Each row comes from the steps of one walk. Every step used is in the known rows, and no mark comes twice. Write the walk behind each row, first mark first.
In the rows, 128 means zero.
Known rows
b-y: [179 151 144 149 132 112  99 129 142 110 142 130  79 118 119  76 116 148
  84 180 119 136 181 154 208]
k-s-t-y-z-d: [117 154 124 108 171 147 157 121 108 112 144 129 157 113  95 116 168 109
 110 132 165 158  61  84 178]
z-y-b: [156 123 165  90  92 133  61 148 153 164 139 119  94 142 140 139 114 123
 133 101 138 117 221 160  97]
b-d-k-s: [ 88 103 161  99 127 109 134 179 121 144 123 130 168 141 152 142  80 147
 153 160 142  99  94 101  99]
d-k: [150 126 121 103 123 150 119 128 111 160 102 146 152 126 180 151  87 158
 139 144 130 115 142 163 130]
b-d-k-s-t: [140 162 152 123 146  97 155 171 129 150 173 167 172 125 110 122 113 149
 187 175 148  78 118 110 130]
s-k-d-b-y-z: [133 166 127 174 141 148 110 112 116  59 123 122  98 145  71  91 120 139
  99 152 123 172 137 138 174]
t-y-z-d: [121 151 106 109 161 164 143  93  97 112 123 121 143 111 105 118 166 108
  88 117 147 174  69  98 183]
s-k: [184 154 110  84 110  91 126 114 141 153  81 184 122  86  63 110 130 122
 140 147 106 132 137 150 110]
s-t-y-b-d: [132 175 112 142 148 120 124 124  95 129 167 110 145 100 118  92 136 121
 135  93  87 131 133 137 131]
y-b-d-k-s: [ 90 105 173  89 129 112 128 196 126 145 136 120 163 143 161 153  75 148
 154 145 136 109 105 112  83]
s-k-d-z: [143 103 114 133 101 146 175 117 118 147  41 125 143 151 145 176 140 127
 145  92 103 117 121 131  49]
z-y: [152 112 128 124  71 136  69 101 133 159  96 140  95 141 130  93 139 122
 137 146 163  69 204 120 142]
y-z-d-b: [121 113  96 164 135 127 131  94 163 103 175 128 132 137  82 148 143 109
  85 119 108 189  84 119 146]
z-d-f: [ 97  93  92 123 141 123 159  99 140 107  98 136  99 102 162 170 156 121
 111 111 104 159  62 126 119]
b-y-z-d-k-s: [101 111 173  89 143 138 140 189 120 118 128 124 155 140 157 141  95 145
 125 168 167 130  82  97 133]
k-d-f: [ 70 103 104 151 135 128 184  90 159 110  98 127  90 130 166 189 144 134
 147 119 102 149  94 144  91]
k-s: [101  81 194  83 126  59 115 173 190 160 143 150 127 155  95 146  98 143
 135 181 161 105 131 103 122]
k-s-t-y: [146 123 141 123 163  61 165 128 170 145 162 146 122 103  86  78 159 119
 131 167 187  92 141 128 197]
t-y-b-d-f: [ 83 105  97 150 143 111 135 110 113  86 101 107  93 101 169 132 140 124
 118  84  82 142  97 147 104]
k-d-b: [108 108 104 185 121 111 175  86 207 129 190 124 118 151 100 174 134 116
 124 130  99 167 121 152 113]

Write each row's walk
[123 159 118 103 151 168 127 103  98 123 126 134 152 127 102 141 148 121
 101 123 128 176  73  97 157] -> y-z-d
[124 160 119 136 105 150  82 124  85 135 136 106 134 122 136 104 122 120
 142  87  83 116 157 124  96] -> z-y-b-d
[117 134 133 130 155 124  93  95 114 103  94 124 113 144  81  83 130 140
  98 139 168 137 144 130 201] -> t-y-z
[133 153 106 121 109 186 105 140  56 141 108 110 163 119 203 129  90 143
 151 100 102 110 142 147  91] -> z-y-b-d-k
[144 133 122 118 168  96 186 132 143 140 161 137 145  89 122  90 164 113
 132 155 188  99 107 121 188] -> z-d-k-s-t-y
[160  96 166  98  82 144  62 159 135 160 102 108  99 157 163 152 115 124
 125  76 134 104 221 154  72] -> d-z-y-b
[143 104 161 106  85 162  91 151 135 158 108  97 106 160 170 166 121 119
 138  73 132 113 208 151  58] -> k-d-z-y-b
[ 83 106  97 128 149 142 143  99 116  84  81 132 103 116 148 162 153 126
 109 109 112 170  57 118 126] -> y-z-d-f
[125 124  87 174 117 108 187  88 196 124 169 139 122 126  80 163 142 105
 134 128  91 171 109 154  92] -> s-k-d-b
[149 149 166 108 145  89 152 175 153 159 172 177 161 131 107 133 111 153
 185 183 167  80 135 120 137] -> d-k-s-t
[141 163 165 113 149 103 148 185 132 152 184 159 170 126 116 132 105 146
 190 159 145  90 128 120 114] -> y-b-d-k-s-t
[152 140 119 202 130 122 149 111 175  86 186 110  80 127 116 104 132 129
  86 164 103 167 154 157 181] -> k-d-b-y
[143  92 106 157  59 162  76 109  76 139  42 110 122 158 164  93 144 119
 135 103 134  47 179  96  99] -> b-d-z-y
[157 115 152  97  79 160  99 154 128 154  94 109 106 145 158 161 129 112
 146  70 126 114 202 154  44] -> s-k-d-z-y-b
[117 144 152 130 166 108 113 123 119 101 123 138 127 145  65  79 135 140
 125 157 188 119 134 116 200] -> k-s-t-y-z
[121 167 124 127 129 128  97 129  97 136 151 113 146 119 123 122 109 131
 132  92  64 144 136 136 101] -> y-b-d
[174 124 125 190 129  97 106 119 173  88 177 123  71 122 105  83 118 135
  69 173 107 155 171 161 201] -> d-b-y
[ 90  96 163  81 148 128 152 177 124 130 121 123 164 136 153 145 106 134
 129 157 181 124  73  95 130] -> t-y-z-d-k-s
[136 102  92 160 129 109 147  94 185 126 190 133 129 122  94 154 149 102
  87 123 101 180  90 127 138] -> z-d-b
[132 168 106 116 171 161 154  99  96 114 140 132 152 106  96 110 174 109
 103 120 152 165  71  97 189] -> s-t-y-z-d
[130 152  93 130 124 167 126 119  62 139 103 128 176 116 186 127  90 152
 146 126  95 112 111 140 117] -> b-d-k
[ 84 107  99 152 118 129 113 114 104  92  90 109  92 115 172 136 135 125
 135  84  80 126 118 136  84] -> z-y-b-d-f
[117 162 132 133 148 110 131 145 106 128 170 106 147 106 116  98 127 119
 140 100 100 126 123 122 121] -> k-s-t-y-b-d
[136  88 122 151  60 174 114 107 110 151  52 110 113 169 172 132 152 116
 148 107 154  60 187 109  85] -> k-d-z-y
